What can hang from each mark
zetut: nokir
maka: biba poki
gino: poki
nokir: zetut
poki: biba maka
bife: biba nokir puduki
biba: bife maka

Known rows, with every way that one mark hangs from another
[biba [bife nokir] [maka poki]]: [-2.14  1.31  1.33 -1.84  0.13 -5.63  1.86 -1.13 -2.78 -3.41  0.18 -1.28
  1.49 -1.77 -0.84  4.09 -1.08  2.54]
[maka [poki [biba [bife nokir]]]]: [-0.76  0.64  1.44 -2.25  1.01 -2.38  0.43  0.30 -5.67 -3.74 -1.99 -1.96
  0.10 -1.60  1.24  2.64 -1.89  0.32]
[biba bife maka]: [-1.03  1.16 -0.55 -1.68  1.37 -3.66  0.92  2.41 -0.09 -2.65  3.87 -1.46
  1.16 -2.17 -1.31  1.36 -0.71  0.01]
[gino [poki maka]]: [-3.75  4.05 -3.01 -5.17  1.99  2.00 -3.83  4.18  0.10 -3.90 -0.75  0.08
 -0.82  0.99 -0.79 -0.50 -2.22  0.47]
[gino [poki [biba bife] maka]]: [-2.31  1.87 -2.50 -1.74  1.84  1.27 -2.76  1.82 -3.21 -3.54 -0.71  1.61
 -2.61  0.86  0.33  1.24 -2.10  0.43]
[maka [biba [bife nokir]] poki]: [ 2.17  0.95  0.80 -1.74  3.46 -4.70  1.49  1.84 -5.50 -3.28 -2.46 -1.77
  0.11 -1.09 -0.98  3.59 -4.19  1.17]
[nokir zetut]: [-0.46  5.96 -0.96 -5.52  1.98 -0.67 -3.11  8.05  2.88 -0.18  3.75 -4.09
  1.79 -2.18  0.92 -1.22  0.48 -4.23]
[maka biba]: [-0.53  2.72 -1.07 -3.19  4.24 -0.17 -2.10  6.79 -1.41 -1.17  0.21 -1.93
 -0.29 -0.18 -1.57 -1.21 -2.40 -2.00]
[maka biba poki]: [ 0.79  0.67  0.08 -3.44  4.94 -2.29 -0.92  4.77 -3.04 -3.30 -2.29 -3.11
 -2.21  0.34 -0.58  0.52 -3.84  0.40]
[biba [bife [nokir zetut] puduki] maka]: [-0.95  2.35 -1.56 -2.02 -1.82 -5.94  2.47  0.72  0.76  1.81  2.23 -1.88
  4.60 -2.12 -0.64  2.97  2.57  0.08]
[poki [biba [bife puduki] maka]]: [-1.23 -2.22 -1.56 -0.29  0.01 -3.03  1.88  0.06 -2.41 -0.41  1.24 -1.23
  0.16 -0.73 -0.10  0.81  1.67  0.44]
[poki maka]: [-4.95  2.88 -1.49 -3.86  0.03  2.30 -1.96  3.16  1.75 -2.64  1.13 -1.24
 -0.30 -0.29 -0.28 -2.34 -1.01 -2.13]
[maka [biba [bife puduki]] poki]: [ 5.29 -2.86 -1.67 -2.51  4.04 -5.51  4.10  1.69 -4.37 -2.77 -2.62 -4.03
 -0.47 -0.66 -0.66  2.65 -3.79  1.63]
[gino [poki [biba maka]]]: [-4.68  2.90 -1.40 -2.94  2.94  0.25 -4.73  4.09 -2.41 -2.06 -0.43  0.96
 -2.33  1.55 -0.63  0.40  0.28  1.62]
[biba bife [maka poki]]: [ 0.23 -0.68  0.14 -2.18  2.04 -5.54  1.90  0.47 -1.50 -4.34  1.72 -2.73
 -0.40 -1.58 -0.33  2.88 -1.89  2.02]
[bife [biba maka] [nokir zetut] puduki]: [-4.43  0.62 -1.22 -4.36 -3.68 -1.41 -1.14  1.39  1.88  3.80  2.16 -0.55
  4.55  0.77  0.98  0.21  5.95 -1.85]
[gino [poki [biba bife]]]: [ 0.52  2.36 -1.74 -3.30  3.30 -0.05 -2.11  4.52 -4.51 -3.42 -0.18 -0.13
 -0.63 -0.63 -0.03  1.78 -2.21  0.19]
[maka [poki [biba [bife nokir puduki]]]]: [ 0.33 -1.51  0.06 -2.66 -0.10 -3.26  2.96 -0.89 -5.43 -2.55 -3.31 -2.93
  0.97 -1.31  1.13  2.72 -0.73  1.19]
[zetut nokir]: [-0.73  4.20  1.35 -7.63  2.57  0.31 -2.77  6.85 -0.41 -2.52  0.73 -5.34
  2.29 -3.70 -1.43 -3.28 -3.01 -3.41]
[maka [biba [bife nokir puduki]] poki]: [ 3.37 -1.10 -0.79 -2.18  2.31 -5.74  4.14  0.28 -5.43 -2.00 -4.05 -2.78
  1.49 -0.81 -1.03  3.76 -3.24  2.12]
[poki [biba bife] maka]: [-3.20  0.42 -0.99 -0.19 -0.24  1.53 -1.02  0.56 -2.03 -2.25  0.99  0.15
 -1.75 -0.51  1.00 -0.28 -0.81 -2.18]
[poki [biba maka]]: [-5.81  1.74  0.16 -1.29  1.18  0.41 -3.53  3.00 -1.20 -0.94  1.65 -0.32
 -1.62  0.32  0.03 -1.42  1.54 -0.69]

Rows
[-4.46  1.89  0.99  0.27 -0.63 -2.06 -0.88  0.21 -3.67 -0.70  1.14  1.02
  0.90 -1.05 -0.29  1.87  1.30 -0.06] | [poki [biba [bife nokir] maka]]
[-7.03  1.43  1.01 -3.67 -2.54  1.19 -2.86  1.34 -0.49  0.04  2.36  1.45
  3.10  0.64 -0.12 -0.24  3.21 -1.52] | [bife [biba maka] nokir]
[-1.50  0.30 -2.48 -0.61 -0.19 -1.56  2.02 -0.24 -2.00 -0.01 -1.97  0.30
  1.18  0.20 -1.62  1.03 -1.80 -0.14] | [poki [maka [biba [bife nokir puduki]]]]
[-5.20  1.82 -0.03  0.11 -1.78  1.38 -1.09 -0.87 -3.21 -1.17 -0.38  1.49
 -0.01 -0.49  0.75  0.85 -0.08 -1.68] | [poki [biba [bife nokir]] maka]
[-0.78  1.11 -1.94 -0.43  2.36 -0.45 -0.28  2.65 -1.28 -1.87  0.81  0.09
 -1.36  0.08 -1.18  0.19 -3.15 -1.43] | [poki [maka [biba bife]]]
[ 0.23 -1.12 -3.16 -0.83  1.25 -1.64  2.08  1.20 -1.12 -0.90 -0.54 -0.90
 -0.50  0.36 -1.39  0.07 -2.18 -0.41] | [poki [maka [biba [bife puduki]]]]
[-2.61  2.46 -0.99 -0.13  0.90 -0.61 -0.48  1.33 -2.31 -0.99 -0.63  1.22
  0.29  0.04 -1.43  1.20 -2.66 -1.02] | [poki [maka [biba [bife nokir]]]]
[ 2.96  2.46 -1.80 -1.96  1.57 -4.37  1.87  3.86 -2.11  2.08 -0.28 -2.17
  3.29 -1.43 -1.03  2.32 -0.92 -1.52] | [maka [biba [bife [nokir zetut] puduki]]]
[-3.45  2.96 -0.74 -1.35  1.34 -1.84 -2.64  1.52 -4.50 -1.88 -0.70  2.31
 -0.07  0.45 -0.98  3.24 -0.32  2.20] | [gino [poki [biba [bife nokir] maka]]]
[-3.48  4.18  0.55 -5.52 -1.96  1.78 -3.91  5.26  0.86  1.56  3.10 -0.72
  4.04 -0.74  1.90 -0.20  3.12 -5.05] | [bife biba [nokir zetut]]
[-0.84 -1.41 -0.27 -2.31 -1.22 -6.81  4.75 -2.85 -2.59 -2.17 -1.50 -2.35
  2.76 -1.50 -0.85  3.92  0.06  3.70] | [biba [bife nokir puduki] [maka poki]]
[-1.84 -4.89 -1.46 -4.75 -1.22 -1.88  1.41 -0.40 -0.22 -1.43  0.25 -2.56
  0.28  1.56  0.85 -0.37  2.53  1.34] | [bife [biba [maka poki]] puduki]
[-4.51 -3.05 -0.24 -4.55 -3.53 -2.07  1.21 -2.34 -1.63 -0.22 -1.46 -1.03
  2.59  1.39  0.38  1.14  3.30  1.69] | [bife [biba [maka poki]] nokir puduki]
[ 0.24  2.40  1.39 -2.28  1.05 -3.23 -0.68  1.85 -3.81 -1.82 -0.57 -2.70
  0.15 -1.64  2.38  3.20 -0.60 -0.95] | [maka [poki [biba [bife [nokir zetut]]]]]
[-4.03 -0.23 -1.67 -0.38 -2.94  0.26  1.48 -2.41 -3.22 -0.18 -1.90  0.43
  1.01 -0.20  0.49  0.64  0.79 -0.65] | [poki [biba [bife nokir puduki]] maka]
[ 4.00 -1.02 -2.61 -2.10  3.22 -3.45  3.27  3.93 -2.73 -0.63 -0.18 -2.78
  1.76 -1.23 -1.76  0.85 -2.55 -0.64] | [maka [biba [bife puduki]]]
[ 1.00 -0.83  0.73 -2.39  2.43 -2.19  0.57  1.67 -4.45 -4.66 -0.63 -3.20
 -1.66 -1.47  1.57  1.78 -2.17 -0.01] | [maka [poki [biba bife]]]
[-3.44  3.68  0.87  0.26 -0.28 -2.86 -2.13  1.64 -1.85  1.19  2.57  0.36
  0.93 -1.19  0.87  2.42  2.38 -1.38] | [poki [biba [bife [nokir zetut]] maka]]
[ 0.73  2.89 -0.21 -1.37  2.63 -2.51  0.50  4.07 -3.90 -1.12 -0.17 -0.51
  2.43 -1.71 -1.91  1.95 -2.87 -1.27] | [maka [biba [bife nokir]]]
[-1.53  1.68 -1.49 -1.55  2.87 -1.88 -2.48  2.67 -3.65 -2.81  0.50  1.26
 -1.79  0.50 -0.69  2.33 -0.88  1.87] | [gino [poki [biba bife maka]]]
[ 0.46  5.52 -0.07 -3.55  0.19 -2.63  0.12  4.57 -0.18 -0.39  3.13 -2.41
  4.59 -3.81  0.30  2.29 -0.28 -3.19] | [biba [bife [nokir zetut]]]
[ 4.10 -0.58 -0.04 -2.09  5.02 -4.56  1.59  3.34 -4.47 -4.01 -1.08 -3.05
 -1.44 -0.97 -0.52  2.54 -4.87  0.52] | [maka [biba bife] poki]
